Every row comes from one small tree of marks. Brackets hold a mark, then the marks that hang from it, in the order of their numbers. Every link used is in the known rows. Which tree was each row made from?
In the rows, 100 means zero.
Known rows:
(J415 J358 (J607 (J256 J70))): [106 105 93 92 84 99 85 102 133 76 111 90 109 105 106 120 99 98 101 97 66]
(J256 (J70 (J607 J654)) J295): [131 110 98 99 116 99 100 99 89 130 100 92 81 94 98 87 96 72 93 93 97]
(J256 J70 J295): [124 119 86 90 84 83 104 106 86 106 103 103 83 121 97 101 93 63 95 122 87]
(J295 (J607 (J256 J70) (J358 J415) J654)): [103 63 94 88 102 115 105 94 98 116 101 99 123 97 94 121 104 113 100 120 112]
(J415 (J607 J654)): [47 111 119 112 121 107 80 106 97 111 93 88 95 91 105 108 81 63 100 59 98]
(J415 (J607 J358)): [70 108 91 104 99 97 80 105 110 80 89 99 126 101 99 112 89 88 102 90 91]
(J70 (J607 (J256 J295) J415)): [146 99 117 109 101 99 110 93 88 113 92 102 110 94 100 95 108 106 95 88 115]
(J295 (J607 J256 J358 J415)): [98 74 104 103 91 105 101 96 100 76 99 99 142 94 97 109 100 122 102 91 113]
(J256 (J70 J295)): [136 115 60 89 55 75 91 104 92 96 93 79 79 115 97 89 78 67 102 118 86]
(J654 (J607 (J256 (J70 J295)) J358 J415)): [125 111 97 98 43 98 79 101 122 73 101 116 77 103 106 76 110 121 105 121 96]
(J70 (J295 J256 (J607 J358 J654))): [80 101 78 103 116 83 119 97 89 57 90 74 114 94 97 61 91 118 107 101 104]
(J70 (J607 J358)): [116 89 67 99 90 90 96 96 96 93 87 93 149 94 89 114 91 97 102 95 102]
(J415 J358 (J607 (J256 J70) J654)): [90 103 119 90 109 113 82 104 132 91 116 94 86 94 111 119 104 100 101 74 74]
(J607 (J256 J295) J654): [105 104 135 103 120 89 116 105 85 100 107 115 86 116 103 109 122 99 99 88 107]
(J256 J70 (J295 (J607 J654))): [88 108 94 104 124 94 111 103 85 112 110 83 85 102 97 78 84 71 95 102 96]
(J415 (J607 J358 J654)): [52 104 119 104 123 111 78 107 109 93 93 104 103 91 104 112 96 91 103 69 98]
(J415 J358 (J607 J654)): [32 109 105 103 133 110 88 106 111 104 107 79 90 86 107 117 77 86 103 50 84]
(J358 (J415 (J607 (J256 J70) J654))): [95 90 124 95 100 124 81 99 105 137 95 101 88 97 105 125 99 75 98 97 101]

Which tree is each row?
[96 90 96 116 104 80 115 99 89 83 98 66 106 100 97 75 92 108 106 88 110] | (J70 (J295 (J607 J256 J654)))
[92 84 59 93 106 103 106 95 89 123 91 73 87 91 93 84 76 103 102 124 110] | (J256 (J70 (J295 (J607 (J358 J415) J654))))
[75 91 88 98 96 104 107 95 89 69 90 89 141 89 97 92 84 106 101 97 109] | (J295 J256 (J607 J358 J415))
[111 75 124 92 97 126 87 97 109 94 107 103 104 85 104 105 109 114 99 87 108] | (J295 (J607 (J256 J70) J358 J415 J654))
[79 122 103 120 84 74 114 106 95 82 110 118 108 124 98 93 111 97 101 115 98] | (J654 (J607 (J256 J295)))
[133 89 142 102 130 119 104 95 97 109 98 122 96 83 104 96 129 136 97 74 120] | (J70 (J607 (J256 J295) J358 J415 J654))
[104 106 133 100 122 117 100 100 102 137 99 109 67 104 107 107 112 86 94 111 101] | (J358 (J415 (J607 (J256 J70 J295) J654)))
[137 113 57 104 79 68 115 91 82 79 76 64 125 98 93 70 82 90 103 106 99] | (J70 (J295 J256) J607)
[135 92 121 103 129 96 114 96 99 92 100 116 116 99 98 98 133 133 99 93 110] | (J70 (J607 (J256 J295) J358 J654))
[89 120 103 100 81 104 103 102 119 95 125 117 68 105 109 97 104 115 98 107 82] | (J654 (J607 (J256 J70 J295) (J415 J358)))
[66 87 83 106 70 97 103 100 100 102 97 123 135 113 92 130 105 114 105 127 112] | (J654 (J607 J256 (J358 J415)))
[105 104 87 97 78 96 109 101 105 106 108 136 99 122 96 106 121 115 99 159 100] | (J654 (J607 (J256 J70 J295) (J358 J415)))
[112 116 121 99 73 106 91 104 117 82 112 140 82 111 106 89 123 118 98 125 96] | (J654 (J607 (J256 J70 J295) J358 J415))
[121 76 79 83 106 122 89 92 92 151 87 98 110 83 93 124 90 89 97 106 110] | (J256 (J70 (J607 (J358 J415) J654)))
[121 120 76 106 39 73 92 103 111 75 103 97 89 120 100 77 98 91 105 128 86] | (J654 (J607 (J256 (J70 J295))))
[129 90 88 87 127 115 106 93 89 151 93 109 88 91 94 104 100 101 93 119 111] | (J256 (J70 (J607 (J358 J415) J654)) J295)
[85 101 143 94 128 114 115 102 99 110 120 111 59 95 111 115 115 128 99 64 104] | (J607 (J256 J295) (J415 J358) J654)
[61 97 99 110 145 92 122 103 85 92 106 97 108 100 95 85 96 109 100 95 108] | (J256 (J295 (J607 J358 J654)))
